Known rows, with every step that occurs:
P > Q > S: [-0.74  4.87 -2.86 -1.53  1.43 -0.24  0.92 -2.83 -5.74  1.35  2.95 -4.71
  0.99 -1.14  0.62  2.93 -2.70 -0.15  2.96 -4.49  0.16  0.54  3.03 -2.24
  1.60  2.64 -0.31  2.02  3.56 -3.54 -0.93  1.22  0.75 -0.50 -2.29]
W > N > S > Q > J: [-1.32  3.60  1.70 -1.49 -5.68 -2.03 -1.94 -0.01 -5.06 -1.38 -2.12 -3.46
  3.01 -3.80  1.38  3.21 -0.55 -1.11  0.47 -2.39 -1.25  1.06 -0.63  1.18
 -0.14  0.77 -1.25  0.04  1.83 -4.23 -2.92  2.08 -2.88 -4.03  1.27]
W > N: [-2.01  5.43  0.28 -0.52  1.04 -2.96 -2.95 -2.35 -5.27 -2.64 -1.60 -2.08
  4.71 -2.82 -0.56  3.81  0.61 -2.56 -1.86 -3.57 -2.88  1.76  0.53  1.67
  1.41  0.99 -0.09 -0.30  0.75 -3.36 -2.98  2.83 -2.10 -4.55  1.09]
S > Q: [-0.24  5.31 -2.64 -2.50  0.46 -2.71 -0.99 -0.71 -6.46 -0.11  2.45 -2.24
  5.02 -3.66  1.13  1.92 -3.45 -0.85  1.34 -4.39 -0.67  0.90  1.07  0.08
  0.67  1.49  0.04  0.30  0.16 -2.96 -2.10  3.03 -1.55  0.61 -2.47]
H > Z: [-0.87  6.11  1.50 -1.10  6.67 -5.20 -0.57  0.18 -7.08  1.74  3.70 -1.73
  4.39 -1.01  0.82  2.50  0.17 -1.26  0.19 -6.72 -0.98  2.07  4.57 -3.01
  1.86  3.56  0.98 -1.14  4.83 -1.72 -3.84  3.17  1.18 -1.88  0.75]
S > Q > J: [-0.62  4.97 -2.18 -2.44 -1.59 -2.25 -0.31  0.73 -4.31  0.43  1.70 -3.48
  4.87 -5.06  1.52  2.28 -5.18  0.49  1.96 -4.08  0.10 -0.54  0.67  1.19
  0.62  1.35 -0.04  1.24  0.89 -2.85 -3.29  2.29 -2.30 -0.30 -2.59]
Z > H > N > W > P > Q > S: [-0.89  7.06  0.99 -1.18 -1.23 -3.53  0.27 -3.23 -4.02 -1.03  0.64 -2.76
  0.89 -1.94 -4.82  3.18 -1.60 -0.42  3.72 -2.65 -0.17  0.28  5.13  0.75
 -0.81  2.54 -1.14 -1.57  3.85 -2.68 -2.37  2.85 -2.36 -4.17  0.42]
N > W: [-0.72  5.86  2.95 -1.49 -0.26 -1.87 -0.46 -1.87 -7.26 -2.23  1.87 -2.95
  6.39 -3.08  1.83  2.58  0.54 -2.66  0.15 -4.72 -2.71  0.43 -1.24  0.93
  1.94  1.31  1.47 -0.42  1.38 -3.24 -3.79  3.00 -1.50 -0.11  0.23]
S > N: [-2.17  4.87  0.35 -0.72  2.64 -2.03 -2.69 -2.99 -5.96 -1.83 -0.51 -3.49
  4.87 -3.01 -2.73  3.97  1.43 -1.80 -1.02 -4.82 -1.10  0.39  1.21  2.29
  0.68  1.09 -1.17  0.58  0.16 -1.69 -1.83  2.86 -2.51 -2.03 -0.13]
Z > H > N > W > P > Q: [-1.01  7.37  0.68 -1.39 -0.17 -4.51 -0.49 -2.66 -4.26 -1.29  0.09 -2.08
  2.49 -1.99 -4.79  2.91 -1.76 -0.45  3.39 -2.86 -0.72  0.37  5.15  1.01
 -0.98  2.71 -0.64 -1.74  3.36 -2.25 -2.60  3.27 -2.20 -4.49  0.27]
S > Q > P > N > W: [-2.75  5.11 -4.17 -1.78 -3.37 -2.67 -1.26 -1.01 -4.91 -0.36 -0.57 -4.42
  3.05 -4.52  0.55  3.09 -3.63 -1.22  1.12 -3.79 -0.61  0.09  0.87  1.67
  0.23  2.41  0.80  2.32  1.61 -1.94 -2.53  2.25 -1.98 -0.10 -5.00]
S > Q > P > N > H > J: [-3.40  5.07 -4.17 -1.89 -2.99 -4.00 -1.34  0.43 -3.57  0.76 -0.17 -4.58
  1.63 -4.50 -0.09  3.26 -4.92 -0.17  2.25 -3.09 -0.40 -0.36  2.31  1.38
 -0.70  2.38  1.21  2.65  2.50 -1.83 -2.77  2.41 -2.42 -0.36 -4.23]
N > H > W > P > Q > S: [-3.32  5.99  0.62 -1.64 -1.97 -4.56 -0.37 -2.19 -4.79  0.05  2.78 -2.50
  0.96 -2.56 -2.50  2.82 -2.67 -2.21  4.73 -2.31 -2.07  0.64  5.09 -1.04
  0.27  1.22  1.53 -0.51  4.52 -3.51 -5.22  2.42 -3.17  0.03 -0.23]
Z > H: [ 0.09  8.18  0.73 -0.90  4.00 -4.13 -1.37 -2.57 -3.67 -2.35  4.65 -2.14
  3.19 -1.70 -4.65  2.17 -1.42 -1.66  2.75 -4.16 -1.20  1.41  5.41  0.21
  0.82  1.88 -1.07 -1.31  2.29 -3.16 -2.66  3.71 -2.20 -0.58  1.79]
N > W > P > Q: [-1.82  5.54 -0.78 -1.46 -2.23 -3.78 -0.67 -2.10 -6.21 -1.36 -0.09 -2.03
  6.13 -3.35  1.26  2.70 -1.08 -2.19  2.71 -3.08 -2.42  0.03 -0.04  0.54
  1.41  1.01  2.49 -0.07  2.13 -3.98 -3.50  2.49 -1.10 -0.12 -1.99]
H > N > P > Q: [-3.49  3.63 -2.55 -1.26  1.20 -3.62 -1.17  0.47 -5.41  0.94 -3.09 -2.62
  1.48 -1.29  0.14  4.63 -1.53  0.00  2.19 -3.00 -2.22  0.21  2.76 -0.23
  0.06  2.39  0.66  0.09  3.55 -0.59 -3.20  2.33  0.87 -4.43 -1.96]
Z > H > W > N: [-1.21  7.97  3.17 -1.18  0.05 -5.52 -0.17 -4.05 -5.21 -2.45  1.75 -1.81
  3.34 -2.29 -4.99  2.38 -1.44 -0.10  1.06 -3.93 -1.27  1.41  5.63  0.79
 -0.05  2.91 -1.08 -2.18  3.47 -3.03 -3.56  3.38 -3.68 -4.12  2.36]
P > Q: [-0.76  5.45 -3.07 -1.70  3.20 -2.29 -0.51 -1.79 -6.42  1.22  1.71 -3.47
  4.25 -1.20  0.99  2.72 -3.07 -0.10  2.18 -4.72 -1.23  0.69  2.99 -1.48
  1.31  2.87  0.73  1.65  2.36 -2.79 -1.33  2.10  1.04 -0.94 -2.68]
N > P: [-2.93  4.38 -2.70 -0.52  1.40 -4.82 -1.91  1.35 -4.25 -1.42  1.00 -1.93
  3.69 -2.39  1.15  3.77 -0.58 -2.65  3.69 -3.47 -3.56  0.73  1.72 -0.59
  2.35 -0.02  1.64 -0.48  2.22 -2.60 -4.79  2.92  0.36  1.66 -0.75]
S > Q > P > N: [-2.94  5.00 -5.38 -1.74 -1.63 -2.93 -1.74 -1.10 -4.38 -0.09 -0.16 -4.29
  2.39 -4.13 -0.01  3.16 -4.02 -1.00  1.02 -3.93 -0.53  0.30  1.78  1.31
  0.33  2.47  0.51  2.47  1.69 -1.82 -2.39  2.17 -1.77  0.18 -4.97]
W > N > S > Q: [-1.03  3.74  1.52 -1.59 -4.79 -2.28 -2.22 -0.63 -6.01 -1.70 -1.69 -2.98
  3.23 -3.25  1.04  3.03  0.07 -1.74  0.25 -2.45 -1.66  1.79 -0.25  0.53
 -0.20  0.91 -1.21 -0.44  1.50 -4.35 -2.46  2.52 -2.47 -3.54  1.25]
P > N > S > Q: [-0.13  3.29  1.85 -1.69 -2.31 -0.90 -1.93  0.26 -6.23  0.06 -1.19 -5.13
  1.34 -1.21  0.77  2.96  0.96 -1.02  0.41 -4.53 -1.71  0.19  1.63  0.60
 -0.19  3.01  0.68  1.58  2.52 -2.16 -1.10  2.24 -0.56 -1.01 -0.33]
S > N > P > Q: [-3.52  3.74 -2.17 -0.59 -0.91 -3.21 -1.89 -1.15 -5.43 -0.52 -2.57 -3.79
  3.86 -3.11 -1.47  4.63 -0.35 -1.03  2.43 -3.91 -1.23 -0.51  1.98  1.61
  0.47  0.77 -0.43  0.57  0.90 -1.31 -1.96  2.49 -0.47 -1.62 -2.51]

Rows:
[-2.04  4.84  1.91 -0.78 -0.44 -0.61 -0.15 -3.12 -4.66 -0.05  2.85 -4.95
 -1.06 -2.58 -2.88  3.95  0.98 -2.59  2.06 -4.46  0.58  0.55  3.39 -0.29
  0.90  0.77 -1.87  0.20  3.37 -2.87 -2.78  2.13 -2.26 -1.05  0.90] => Q > S > N > H > Z
[-1.90  5.77  0.25 -1.34 -1.06 -3.98 -1.38 -1.77 -5.69 -2.62  0.64 -1.45
  6.41 -3.62  0.72  2.75  0.36 -3.26  1.76 -3.01 -3.01  0.33 -0.73  0.98
  1.73  0.45  2.44 -0.76  1.74 -3.93 -4.41  2.91 -2.12  0.52 -0.41] => N > W > P
[-1.98  5.45 -0.64 -1.40 -2.97 -3.52 -0.34 -1.23 -5.06 -1.20 -0.29 -2.62
  6.18 -3.96  1.33  2.92 -1.85 -1.59  3.15 -2.96 -1.96 -0.62 -0.10  0.98
  1.25  1.02  2.46  0.30  2.55 -3.87 -4.04  2.17 -1.48 -0.57 -2.06] => N > W > P > Q > J
[-1.48  5.51  1.87 -0.51  1.05 -1.75 -2.92 -0.62 -4.29 -0.64 -0.47 -4.73
  1.30 -1.11 -2.31  3.95  0.44 -3.20  0.61 -4.54 -3.42 -0.04  3.79  1.79
  0.54  2.24  1.89  1.29  1.99 -1.31 -2.70  2.72 -1.15 -1.38 -0.03] => P > N > H
[-3.30  3.99 -1.94 -0.33 -3.57 -3.39 -1.39 -1.00 -4.49 -1.08 -3.11 -2.93
  2.01 -2.99  0.56  4.77 -1.14 -1.82  2.26 -2.63 -2.28  0.81  1.47  0.43
  1.28  0.48  0.20 -0.14  2.08 -3.52 -2.99  1.90 -0.38 -3.79 -1.16] => W > N > P > Q > S
[-2.70  5.44  1.53 -0.67  0.44 -2.33 -3.04 -2.24 -5.07 -1.61  0.38 -3.74
  3.37 -3.42 -4.18  4.07  0.56 -3.21  1.18 -3.77 -1.57  0.18  2.60  2.59
 -0.19  0.20 -0.99  0.10  0.26 -1.75 -2.95  3.36 -3.43 -1.48  0.05] => S > N > H
[-4.70  5.16 -4.41  0.12  2.58 -2.87 -3.19 -1.86 -2.63 -1.60 -0.62 -5.19
  1.04 -2.54 -1.72  4.42 -0.81 -2.57 -0.21 -4.13 -2.34  0.62  2.52  1.43
  1.69  2.90  1.45  3.64  3.88 -1.02 -3.67  1.88 -1.39 -0.61 -2.97] => Q > P > N
[-3.26  4.28 -2.14 -0.42 -2.57 -4.26 -2.07 -0.50 -4.72 -1.23 -3.70 -2.25
  3.64 -2.93  0.66  4.57 -1.17 -1.79  1.86 -2.67 -3.00  0.86  1.57  0.98
  1.21  0.54  0.62 -0.30  1.57 -3.14 -3.16  2.49 -0.26 -3.95 -1.28] => W > N > P > Q
[-1.24  4.50 -1.00 -1.46 -1.73  0.24  1.14 -3.82 -6.45  0.93  0.65 -5.52
  1.48 -2.20 -0.02  3.54 -1.80 -0.12  2.43 -4.54  0.73 -0.35  1.87 -0.52
  0.76  2.38 -0.77  1.86  2.81 -3.06 -0.46  1.22 -0.15 -1.60 -2.64] => P > Q > S > N > W
[-1.60  6.70  2.25 -1.05  2.80 -4.86 -1.45  0.86 -5.14  1.25  4.40 -2.29
  2.42 -1.79 -1.25  2.79 -1.28 -3.44  3.40 -4.64 -2.02  1.49  5.53 -1.71
  0.79  1.69  1.09 -1.42  3.99 -2.29 -5.15  3.77 -0.89 -0.41  1.01] => N > H > Z
[-3.74  6.16  0.81 -1.63 -2.15 -5.11 -0.75 -1.02 -3.84  0.21  1.91 -2.49
  2.50 -3.24 -2.15  2.87 -3.70 -1.70  4.59 -2.29 -2.38  0.06  4.82 -0.13
 -0.03  1.20  1.89 -0.23  4.23 -2.96 -6.00  2.58 -3.63 -0.56 -0.39] => N > H > W > P > Q > J
[-2.76  3.14 -0.23 -2.17 -1.41 -1.82 -1.51  0.20 -5.85  0.36 -1.25 -3.68
  0.32 -2.07  0.10  3.35 -0.68 -0.14  0.84 -2.50 -0.76  1.02  1.06 -0.28
 -1.18  2.74 -1.34  0.74  3.99 -1.55 -3.03  2.19 -1.87 -3.79 -0.39] => H > N > S > Q > P
[-2.20  3.57 -2.35 -1.20 -2.27 -3.96 -3.09  0.38 -2.68 -0.88 -2.18 -2.91
  2.50 -2.81 -0.70  3.37 -0.40 -1.68  2.82 -2.06 -2.03 -0.22  2.06  0.92
  0.20  1.13  2.00  1.25  3.03 -3.37 -3.19  1.91 -1.85 -0.25 -0.87] => W > P > N > S > Q > J
[-1.98  7.32  1.93 -1.12 -2.81 -5.73  0.68 -2.35 -3.83 -1.29  0.13 -2.72
  2.64 -3.12 -4.12  2.98 -3.53  0.92  3.52 -3.37 -0.82  0.22  5.89  0.73
 -0.24  2.72 -0.60 -1.69  4.37 -2.80 -4.09  2.86 -2.98 -4.33  0.70] => Z > H > W > N > P > Q > J
[-1.86  7.40  0.53 -1.31 -0.93 -5.41  0.47 -4.95 -4.31 -1.29  1.97 -2.33
  1.82 -2.48 -6.00  2.48 -2.25  0.29  3.97 -3.27  0.19  0.55  6.87 -0.02
 -0.45  2.69 -1.04 -1.37  4.48 -3.22 -2.72  2.63 -3.48 -2.11  0.42] => Z > H > W > P > Q > S > N
[-0.93  7.07  3.57 -1.85 -3.32 -5.20  0.23 -3.07 -5.63 -1.69  1.63 -2.29
  2.73 -2.72 -4.00  1.89 -1.98  0.31  2.20 -3.42 -0.57  1.31  5.11  0.31
 -0.92  2.78 -1.69 -2.38  3.73 -3.48 -2.99  3.25 -3.90 -3.38  1.91] => Z > H > W > N > S > Q
[-2.83  4.49  0.25 -1.63 -1.40 -2.74 -0.61 -1.16 -5.35 -0.19 -3.38 -2.73
  3.43 -2.93  0.01  4.06 -1.10 -0.22  0.96 -2.67 -1.75 -0.64  0.65  1.62
 -0.38  2.40  1.08  0.13  3.47 -1.45 -3.82  1.93 -1.62 -5.64 -1.24] => H > N > W > P > Q > J
[-3.45  4.41  1.57 -1.74 -0.95 -5.03 -0.98 -2.45 -6.43 -0.83 -0.86 -2.03
  3.33 -1.91 -0.96  2.61  0.47 -0.28  0.23 -3.50 -2.79  0.79  3.12 -0.39
  0.55  3.02  2.24 -0.16  5.13 -2.65 -4.17  2.18 -2.53 -1.53  0.57] => H > W > P > N > S
[-0.11  3.29  1.02 -2.68 -2.97 -1.66 -1.10  0.83 -6.74 -0.11  3.13 -3.49
  2.65 -2.31  2.34  1.56 -0.70 -1.13  2.94 -3.31 -0.73  1.49  0.19 -1.86
 -0.05  1.24 -0.88  0.25  2.61 -4.23 -2.57  2.54 -1.53  1.43  0.63] => N > S > Q
[-3.70  3.41 -2.33 -1.29  0.23 -3.31 -0.90  1.17 -4.35  1.07 -3.28 -3.04
  1.45 -2.08  0.36  4.76 -2.23  0.57  2.59 -2.85 -1.81 -0.47  2.55  0.43
  0.00  2.29  0.53  0.38  3.69 -0.46 -3.79  2.12  0.41 -5.03 -2.01] => H > N > P > Q > J
[-3.59  5.34 -1.48 -2.12  0.74 -5.91 -0.08 -3.39 -6.94 -0.05  0.42 -1.17
  4.77 -2.19 -0.59  2.36 -2.29  0.51  1.49 -3.54 -1.99  0.85  3.76 -1.35
  0.86  3.00  2.13 -0.04  4.79 -2.92 -3.93  1.89 -1.94 -1.44 -1.26] => H > W > P > Q
[-2.48  4.95 -5.97 -1.16  1.29 -3.86 -1.40 -2.41 -3.49 -0.16  1.01 -2.02
  2.41 -2.16 -0.90  3.10 -2.11 -1.71  4.28 -2.28 -1.16  0.72  3.44 -1.52
  1.54  0.98  1.39  1.01  3.46 -4.29 -2.51  1.58 -0.65  0.62 -2.27] => W > P > Q > S
[-2.71  4.14 -4.49 -0.99  0.07 -4.67 -0.86  1.07 -4.80  0.47  0.21 -2.71
  3.28 -1.96  1.80  3.78 -2.73 -1.11  5.22 -3.51 -2.57  0.21  2.78 -1.37
  1.90  0.92  1.70  0.34  2.63 -2.64 -3.54  2.41  1.77  0.71 -2.93] => N > P > Q
[-1.68  3.39 -1.10 -2.30 -3.72 -2.20 -1.40  0.80 -5.33 -0.32  2.61 -4.28
  1.51 -3.20  1.85  1.97 -1.48 -1.50  3.35 -2.68 -0.46  1.59  0.19 -1.63
 -0.01  1.46 -0.97  1.39  3.72 -3.99 -3.22  2.19 -2.03  1.89 -0.86] => N > S > Q > P
[-1.70  4.72 -1.79 -1.38 -0.99 -0.24  0.54 -3.25 -5.47  1.35  1.42 -5.36
  0.43 -1.90 -1.32  3.60 -2.50 -0.62  3.50 -4.06  0.61 -0.06  3.55 -0.91
  0.46  2.02 -1.04  1.98  2.97 -3.02 -0.74  1.62 -0.47 -1.22 -2.40] => P > Q > S > N > H
[-2.40  6.15  2.59 -0.41 -0.71 -4.52 -2.46 -0.74 -4.98 -0.78 -0.67 -2.15
  3.04 -2.73 -1.44  3.92 -0.15 -3.46  0.69 -3.55 -2.57  1.79  3.40  0.67
  0.45  1.08  0.19 -1.53  2.33 -2.92 -4.31  3.41 -2.06 -4.85  1.46] => W > N > H > Z
[-2.78  3.80 -4.22 -0.81 -1.25 -3.28  0.20  0.33 -4.34  0.70  0.74 -3.57
  0.88 -1.95  1.74  3.86 -2.36 -1.21  5.74 -3.26 -1.68  0.00  2.84 -1.96
  1.93  0.81  1.06  0.62  3.59 -3.07 -3.20  1.84  1.69  1.19 -2.73] => N > P > Q > S
[-3.46  3.50 -1.92 -0.63 -1.84 -3.10 -1.58 -0.44 -4.45 -0.28 -2.99 -4.27
  3.62 -3.95 -1.30  4.84 -1.21 -0.46  3.03 -3.71 -0.84 -1.30  1.73  2.21
  0.36  0.61 -0.34  1.05  1.35 -1.46 -2.47  2.21 -0.85 -2.15 -2.70] => S > N > P > Q > J
[-2.36  3.95 -1.87 -0.81  0.37 -4.31 -3.82 -0.52 -3.52 -1.47 -1.55 -2.39
  2.45 -1.51 -1.40  3.40  1.62 -2.70  2.06 -2.36 -3.22  0.70  2.43  0.30
  0.72  1.28  2.23  0.82  3.33 -3.48 -2.90  2.18 -1.32  0.06  0.18] => W > P > N > S
[-1.41  6.46 -0.61 -0.90  0.16 -3.98  0.01 -1.75 -3.13 -0.48  0.95 -2.92
 -0.58 -1.47 -4.73  3.70 -2.19 -0.12  4.72 -2.90 -0.34  0.27  6.32 -0.14
 -0.49  2.35 -1.56 -1.45  3.99 -1.95 -2.60  2.91 -1.03 -3.56  0.24] => Z > H > N > P > Q > S
[-2.64  4.66  2.38 -0.91 -1.82 -0.29  0.17 -4.30 -4.96 -0.97  2.48 -5.02
 -0.81 -2.91 -3.22  3.81  0.62 -2.28  1.70 -3.94  0.08  0.21  2.64  0.42
  0.68  0.90 -1.67  0.50  3.12 -3.03 -2.86  1.83 -3.48 -0.96  1.06] => Q > S > N > H > W
[-5.04  5.63 -3.66  0.20  0.92 -3.27 -3.42 -1.28 -1.88 -1.38 -0.20 -5.40
 -0.05 -2.87 -2.76  4.66 -1.43 -3.45  1.28 -3.37 -2.62  0.55  3.43  1.58
  1.14  2.30  1.47  3.31  3.78 -1.19 -4.52  2.18 -2.11 -0.25 -2.74] => Q > P > N > H
[-4.26  4.79  1.96 -1.26 -2.17 -5.44 -0.37 -2.25 -7.03 -1.57 -2.00 -1.65
  4.20 -2.97  0.19  3.56 -0.33 -0.41 -0.56 -3.76 -3.05  1.23  1.96  0.36
  1.03  2.25  1.06 -1.34  3.68 -2.44 -4.90  2.55 -2.62 -3.97  0.67] => H > W > N > P
[-0.46  7.52  2.70 -1.22  0.75 -3.67 -0.58 -2.68 -4.76 -2.04  1.26 -2.43
  2.54 -1.88 -4.63  2.93 -0.77 -0.83  1.90 -3.65 -1.09  0.63  4.23  1.48
 -0.71  2.59 -1.14 -1.96  2.84 -1.92 -2.90  3.60 -2.55 -4.24  1.67] => Z > H > N > W
[-2.58  4.92 -3.46 -0.47  2.66 -4.69 -3.85 -1.41 -3.20 -1.76 -1.88 -1.70
  3.59 -1.74 -1.99  3.73  0.55 -2.84  1.14 -2.96 -3.44  0.57  2.91  1.08
  1.33  1.39  2.67  0.93  2.30 -2.76 -2.79  2.31 -1.29 -0.49 -0.94] => W > P > N
[-1.72  5.30 -0.82 -1.43 -3.12 -2.85  0.05 -2.62 -5.80 -1.30  0.57 -2.76
  4.62 -3.25  1.14  2.85 -0.90 -2.25  3.16 -2.98 -1.84  0.03  0.16  0.05
  1.53  0.93  2.00  0.09  2.73 -4.35 -3.27  2.19 -1.18  0.17 -1.76] => N > W > P > Q > S
[-2.08  4.40  0.42 -0.67  0.87  0.58 -0.48 -4.08 -4.92 -1.39  2.08 -4.86
  0.13 -2.63 -2.26  3.94  1.39 -2.03  0.42 -4.43  0.20  0.46  1.25  0.38
  1.46  0.84 -2.01  1.03  2.21 -3.17 -1.69  1.62 -2.28 -0.81  0.67] => Q > S > N
[-0.81  5.12  3.11 -0.74 -0.46 -0.95 -1.46 -1.72 -6.60 -1.41 -1.90 -4.67
  3.92 -1.54  0.38  3.70  1.83 -2.16 -1.48 -5.52 -3.10 -0.34  0.54  2.39
  1.21  3.01  2.28  1.09  1.64 -1.51 -2.02  2.53 -0.57 -2.32 -0.40] => P > N > W
